Each row was made from one small tree. The marks that hang from a mark follow it in brackets, in alphabetical order. Every link used is in the known rows. Write each row's tree.
Known rows
mulir[lananu]: [  6.8  -6.2  -7.2  -8.7   4.0   2.3   0.4  10.9   0.2   4.1   0.3  -4.9
   0.9   5.4 -13.9  10.1  -4.6   0.0  -4.9  -5.5  -4.8   4.5  -0.9  -5.1
  10.5 -14.5  -9.2   4.1]
mulir[gedi lananu nemaz]: [ -5.7  13.5 -10.0  -4.5   4.2  -6.1   9.9  16.1  -8.4   9.0   1.3   0.3
  14.4   2.0  -8.9  56.2  -2.7   5.4   0.5 -12.1  16.5   3.8   5.2 -15.8
  11.2 -17.5  -5.2   6.0]
bezig[gedi[mulir] lananu]: [  2.6  -1.1  -6.0  -9.8  -2.1  -3.5  -8.4 -10.8   7.1   8.6   2.7  -2.5
 -17.2   0.2 -14.2 -31.2  -3.3   1.0   0.0  -3.5 -10.9   0.3 -12.6 -26.4
  -1.2  -4.7   0.5   6.7]
bezig[gedi[mulir] lananu[falo] nemaz]: [-13.6   0.2  -4.6 -13.9 -11.2  -1.1  -2.9 -21.2   0.6  12.0   7.8   2.8
 -17.4  -7.3  -9.2 -27.7  -9.2  -6.2  -4.1   0.7 -17.5  -5.7 -10.2 -25.8
  -2.1   5.3  -4.3   2.8]
lananu[falo[gedi[bezig[nemaz] mulir]]]: [ -0.1   4.0  -7.4  -4.6   9.0   3.3  -7.5 -19.7   6.4  -3.8  15.6  -3.5
  -0.3  -3.9  -7.0 -20.5  -8.9  -9.0  -4.2  -4.8  -1.4  -8.2   1.1  -4.7
  -3.0 -10.6 -21.0  10.3]
falo[gedi[mulir[nemaz]] lananu[bezig]]: [-17.1  -6.9 -10.3   6.1  21.6  -6.3 -26.1  -9.1   6.9  12.0   6.7  -2.5
   7.0  11.9  -4.8  -5.4 -11.0   1.8   3.7  -6.6  25.6  -7.0  -5.5  -3.4
   2.0 -11.9  -6.7  11.7]
bezig[gedi[mulir[lananu nemaz]]]: [ -1.2  13.4  -6.4  -5.4  -0.3  -2.4  10.3   1.3  -1.4  13.9   7.1  -0.1
   0.6  -4.4  -7.2  13.3  -1.9   4.5  -1.0  -9.9   2.5  -4.7   0.2 -15.4
   0.6 -10.9   4.9  10.5]
mulir[lananu nemaz]: [  2.6  -2.5  -7.4  -5.5   0.8  -0.3  11.0  15.8  -4.0   9.1  -0.6  -2.8
  10.9   2.9 -10.3  31.8  -1.2  -1.0  -6.9  -7.7   1.2   4.1   0.5 -10.0
   7.9 -13.4  -4.9   7.1]
bezig[gedi nemaz]: [-18.5  -2.0  -1.7 -23.8  -8.3  -0.6  -4.0   1.2   1.5   6.6   4.4   6.9
  -2.9   9.2 -16.6 -14.5 -12.9 -15.9  -1.0   7.1   5.8   2.4   1.7 -23.9
  -9.9 -15.6  -4.6   5.7]
gedi[mulir]: [  4.4  -3.4  -8.8  -1.3  13.0   0.9  -6.1  -2.9   3.6  -0.8   1.2  -9.2
  -3.1   4.6  -9.3 -13.7  -1.0  -3.3  -8.6  -7.0   1.4   2.3  -9.8  -9.3
  -4.9 -13.0 -15.7   8.9]
nemaz[bezig[gedi[mulir] lananu]]: [ 20.1  -6.1  -4.4  -6.3  -3.8  -2.4   5.4 -10.2   2.5  -6.3   6.1 -10.1
 -15.5   1.1 -16.7 -22.7  -2.5   0.1   9.3  -0.5 -34.3   5.9 -11.1 -24.1
  -1.2  -9.5  -2.7   7.1]
bezig[gedi[mulir[lananu]] nemaz]: [ -1.6   8.6  -1.4 -14.6  -2.3   1.0   1.4 -10.9  -0.6  12.5  11.6   3.1
  -9.6  -6.8 -11.2   5.6  -9.5   0.3  -3.1  -4.7  -0.4  -9.4   6.4 -21.0
  -7.9 -10.2  -1.2   7.3]
nemaz[bezig[lananu]]: [ 21.8 -22.6  -5.1  -5.1  -2.0  -0.3   2.4   5.2   0.2 -11.5  -1.7 -11.6
  -4.8   8.7 -19.1  -4.1  -2.8  -5.9   2.7   2.0 -33.3  13.5 -12.2 -17.2
   7.2 -11.4 -13.0   3.1]
mulir[nemaz]: [ -7.8  -6.6  -8.6  -5.7   2.2  -2.4   2.7  15.2  -0.9   3.7  -3.5  -3.4
  13.2  11.1 -10.7  11.6  -2.0  -9.8  -7.5  -2.3   7.5   9.1  -7.8 -13.8
   0.7 -14.6 -10.5   8.5]
bezig[lananu nemaz]: [ -2.5 -20.9  -1.3 -15.6  -2.7  -0.6  -8.4  -2.1   1.2   8.0  -1.1   1.5
  -5.0   1.7 -16.4   3.0  -9.8 -10.6  -9.3   3.5  -8.4   2.3  -7.2 -30.9
  -3.0  -5.2 -10.8   2.3]
lananu[bezig[nemaz] falo]: [-30.3 -11.0 -10.0  -9.2  -2.8   4.6  -4.8  -3.1  -4.3  -9.3   5.2   2.0
   3.3   7.4  -8.3 -20.3 -12.9 -21.2  -7.6   4.7 -11.1   1.7  -5.2   9.8
   0.4   2.2 -17.1   1.6]
lananu[bezig[gedi[mulir] nemaz] falo]: [-32.0   5.5  -9.6  -9.6  -3.5   2.8  -5.0 -19.1  -1.2  -5.2  12.7   3.8
  -7.8  -0.2  -5.8 -39.2 -12.6 -15.2  -2.7   1.3 -11.7  -5.7  -5.6   5.0
  -8.8   3.2  -6.3   5.0]
gedi[bezig[lananu[falo] nemaz] mulir]: [ 13.7  -5.8  -5.5  -1.0  -3.8   5.7  -4.5 -22.8   0.5  -0.4   9.1  -2.7
  -7.5 -16.2  -8.8 -14.1  -5.6  -6.0  -9.7  -3.1 -34.5 -10.0  -8.1 -12.4
  -3.6  11.0 -19.5   5.6]
lananu[falo[gedi[mulir]]]: [-16.0   3.0 -13.3  -3.6  11.1  -1.6  -9.2  -8.4   7.6   3.0   6.8  -9.9
  -4.4   7.8  -5.4 -31.0  -4.7  -3.5  -4.0  -7.6   7.7   1.5 -13.4  -0.2
   9.5 -19.4 -16.2   7.3]

Which tree is each row?
[-18.9  -8.6  -7.9 -11.0   0.7  -1.1 -28.0  -1.7   4.5   5.8   2.4   5.8
  -3.3  17.5 -16.5 -28.5 -15.3  -6.2  12.2   4.7   4.3   0.1  -2.2  -1.4
   2.3  -3.2  -1.2   4.5] : falo[lananu[bezig[gedi]]]
[-18.7 -11.9  -4.8  -3.7  20.6  -2.4 -33.5 -20.2   7.3   9.6  10.9   0.7
  -2.2   8.5  -8.7 -14.0 -19.0  -2.9   2.7  -1.2  24.5 -11.8  -0.2  -7.8
  -8.2 -11.9 -12.6   8.2] : falo[gedi[mulir] lananu[bezig[nemaz]]]
[ 15.8 -11.5  -5.9   2.4  10.5  -7.1   6.3  -4.4   4.0  -1.6   6.2 -13.5
  -1.5   4.2 -10.7   6.3  -0.2   1.6   3.6  -6.3 -10.5   4.7 -13.4 -24.2
   4.4 -21.2  -7.5  10.8] : falo[gedi[mulir[nemaz[bezig[lananu]]]]]
[  5.6 -11.0   0.0 -10.9   9.6   0.6 -30.3 -10.0   9.6  12.5   9.5   5.4
   4.6   8.9 -17.0   1.7 -17.2  -4.2   7.7   3.6  17.6  -9.2   9.9 -19.8
  -3.5 -17.9 -16.4   9.0] : falo[gedi[bezig[nemaz]] lananu]
[ 17.6   4.2  -8.9   7.1   9.6   2.0   2.4  -2.1   1.7  -4.8   5.4  -6.8
  10.0  -4.6  -7.9   7.8   2.6  -3.9  -5.9  -9.8  -8.1  -3.1  -2.6  -8.1
  -9.5  -4.4 -14.9  14.5] : gedi[bezig mulir[nemaz]]
[ 23.9  -4.6  -6.8   6.4   3.9   0.2   0.8  -6.9   3.2   2.5   3.6  -5.1
   2.0 -10.7 -10.1   5.4   3.4   1.3  -7.4  -9.1 -22.3  -4.8  -7.8 -19.8
  -3.4   3.8  -9.9  12.2] : gedi[bezig[lananu] mulir[nemaz]]
[-16.8   1.9  -8.5   1.5   5.0  -4.3 -20.1 -10.2   2.7  12.1   6.1   3.3
   3.0   7.0  -7.0 -11.5 -10.2   0.0   8.2  -3.1  12.1  -6.9  -5.2  -6.3
  -6.7   1.0   2.4  10.7] : falo[lananu[bezig[gedi[mulir[nemaz]]]]]
[-12.3  -0.6  -9.8  -0.9   5.0   6.8  -0.5 -15.8  -6.7  -3.2  11.9  -2.6
  -3.2  -9.6  -3.0  -6.3  -9.8  -5.7 -11.1  -6.2 -17.7  -9.2  -2.6  15.0
   2.2   6.2 -15.1   2.6] : gedi[mulir[lananu[bezig[nemaz] falo]]]
[  6.3   4.9 -10.4  -7.2   1.4   4.5  -1.3   1.9   6.2   0.7  11.0  -3.6
   1.9   0.9 -12.0 -10.4  -5.6  -0.3   3.2  -7.7 -13.6  -2.1   2.2  10.8
  22.6 -15.6 -14.7   6.2] : mulir[lananu[falo[gedi[bezig]]]]
[ 30.0   6.7  -7.8   8.6   7.7   4.0   8.6  -0.6  -1.4   2.0   9.1  -5.6
   9.1 -13.4  -6.8  26.5   3.7   4.9  -6.7 -15.4 -12.2  -8.1   5.1  -4.2
  -1.9  -3.8  -8.9  12.6] : gedi[bezig mulir[lananu nemaz]]
[-19.3  -0.3  -3.2 -19.3  -6.7   2.4  -1.9  -0.3  -2.0   0.2  10.3   9.1
  -4.4   2.5 -15.1  -5.0 -14.9 -10.7   1.2   2.6  -9.2  -3.3   9.7  -2.5
  -1.6  -5.2   1.6   3.3] : mulir[lananu[bezig[gedi nemaz]]]
[ 13.2  -2.3  -9.7   2.0  -6.8   3.7  28.1  12.5 -10.9  -7.6   3.9 -10.4
  10.6   1.9  -7.4  30.1  -0.2  -4.3   1.9  -5.3 -27.7   9.1  -3.6   4.5
  18.4 -11.7 -11.1   4.0] : mulir[lananu[falo] nemaz[bezig]]
[ 12.0  -5.2  -1.3  -3.5  17.7   0.7 -28.1 -21.4   9.9  12.4  13.7   0.7
   0.0   0.5 -12.2  -1.7 -14.8   1.1   4.4  -2.8  17.4 -16.0   6.8 -20.1
 -10.7 -13.2 -16.9  11.9] : falo[gedi[bezig[nemaz] mulir] lananu]
[ 17.4  -3.8  -8.2   6.8   8.6  -0.6  16.3   2.7  -4.5 -12.5   3.8 -15.1
   9.4   3.8  -7.5  16.0   2.6  -4.1  -2.1  -6.5 -12.1   8.0  -7.7 -10.9
  -5.7 -15.0 -13.7  11.5] : gedi[mulir[nemaz[bezig]]]
[ -0.2   1.3 -11.8   4.6   8.0  -3.3  13.5  -2.8  -0.3  -7.7   9.9 -14.9
   6.5   8.0  -3.2  -3.7  -1.3  -5.3   3.0  -5.6  -6.1   6.8 -10.2  -1.3
   7.3 -21.8 -14.6  10.5] : lananu[falo[gedi[mulir[nemaz[bezig]]]]]
[ -1.8 -13.7  -8.2  -4.1  -4.1  -5.3  11.3   4.5   0.5  -3.4   3.4 -10.3
   3.1   9.6 -11.2  -1.0  -3.4  -6.4   6.7  -0.3 -19.2  11.9 -12.7 -13.3
  20.9 -17.8  -9.2   5.3] : mulir[nemaz[bezig[lananu[falo[gedi]]]]]
[-38.4  -0.3  -9.0 -18.6 -11.9   2.4  -5.5  -6.3  -2.2  -4.1   8.5   7.8
  -2.8   8.2 -11.1 -36.9 -15.6 -21.9   0.8   7.6  -8.7   1.1  -1.0   5.3
  -0.3  -0.7  -6.5   2.4] : lananu[bezig[gedi nemaz] falo]
[  4.5   4.2 -12.0   2.1   5.2   4.8   4.6  -5.8  -2.1   4.6   5.6  -9.7
  -4.7  -5.8  -4.3  -3.4  -1.3   2.8  -8.4 -12.3 -14.7  -2.9  -9.6   5.8
  11.1  -4.9 -13.5   3.8] : gedi[mulir[lananu[falo]]]
[ -4.7  -4.8  -6.4  -2.6  11.5   5.2  -3.0 -10.5  -4.2  -2.1  10.3  -1.5
  -1.5  -7.1  -7.7   5.1  -9.6  -3.7 -10.2  -7.8 -10.5  -8.9   3.6   2.5
  -7.4  -0.8 -10.8   6.1] : gedi[mulir[lananu[bezig[nemaz]]]]
[ 15.0  17.4  -9.5  -0.1   3.4  -2.1  10.8  13.1  -6.9  -0.5   6.0   1.2
  18.7  -5.8 -11.6  54.1  -0.9   5.1   4.3 -13.2   3.7  -1.7  12.1  -9.2
   7.9 -11.8  -9.8   9.2] : mulir[gedi[bezig] lananu nemaz]
[ 19.3  14.4 -10.2  -4.2   5.8   0.9   2.3   7.6  -3.0  -4.4   7.2  -0.8
   7.9  -3.8 -15.6  30.8  -3.6   6.2   5.8 -12.2  -4.6  -0.6  10.3  -3.6
  10.1 -11.9 -13.9   5.2] : mulir[gedi[bezig] lananu]
[-27.1   7.9 -12.1  -7.8 -11.8   0.3   9.6   7.0  -5.3   2.6   7.3   5.3
   4.9   3.0  -6.5  -7.7  -7.3  -8.4   3.6  -2.8 -16.3   1.1  -1.2  14.4
  15.7   0.2   4.4   4.1] : mulir[lananu[bezig[gedi] falo] nemaz]
[  7.6 -11.6  -4.3  -8.6 -10.5   5.8  -4.6 -11.0  -0.1  -0.5   5.2   1.9
  -2.9  -8.0 -13.9  -8.7  -8.0 -12.5  -6.5   3.0 -32.4  -1.9  -3.7 -13.2
   2.6   8.8 -17.1   2.5] : gedi[bezig[lananu[falo] nemaz]]
[ 13.8  -7.1  -5.4   6.5  18.1  -5.9  -7.8  -4.9   4.5   5.1   7.4 -11.4
   7.8  12.3  -8.0  16.0  -6.4   5.3  10.3  -3.9  16.0  -0.1  -4.8 -16.5
   1.2 -26.1 -11.0  12.1] : falo[gedi[mulir[nemaz[bezig]]] lananu]
[-19.4 -16.2  -9.0  -6.2  16.2  -3.4 -34.9  -1.2  10.3   6.5   3.3  -0.7
   1.9  22.1 -14.8 -21.0 -16.6  -3.2   8.8   2.0  21.1  -0.2  -4.2   2.6
   9.0 -16.3 -10.3   5.9] : falo[gedi lananu[bezig]]
[-11.6   1.1  -8.9  -1.2  15.5  -6.4  -3.3  -0.1   6.6   8.0   5.1  -7.4
   6.2   8.4  -6.4  -1.0  -1.7  -1.6  -4.2  -8.5  22.4   0.7  -6.9 -16.4
   0.1 -24.8  -9.3  14.2] : falo[gedi[mulir[nemaz]]]
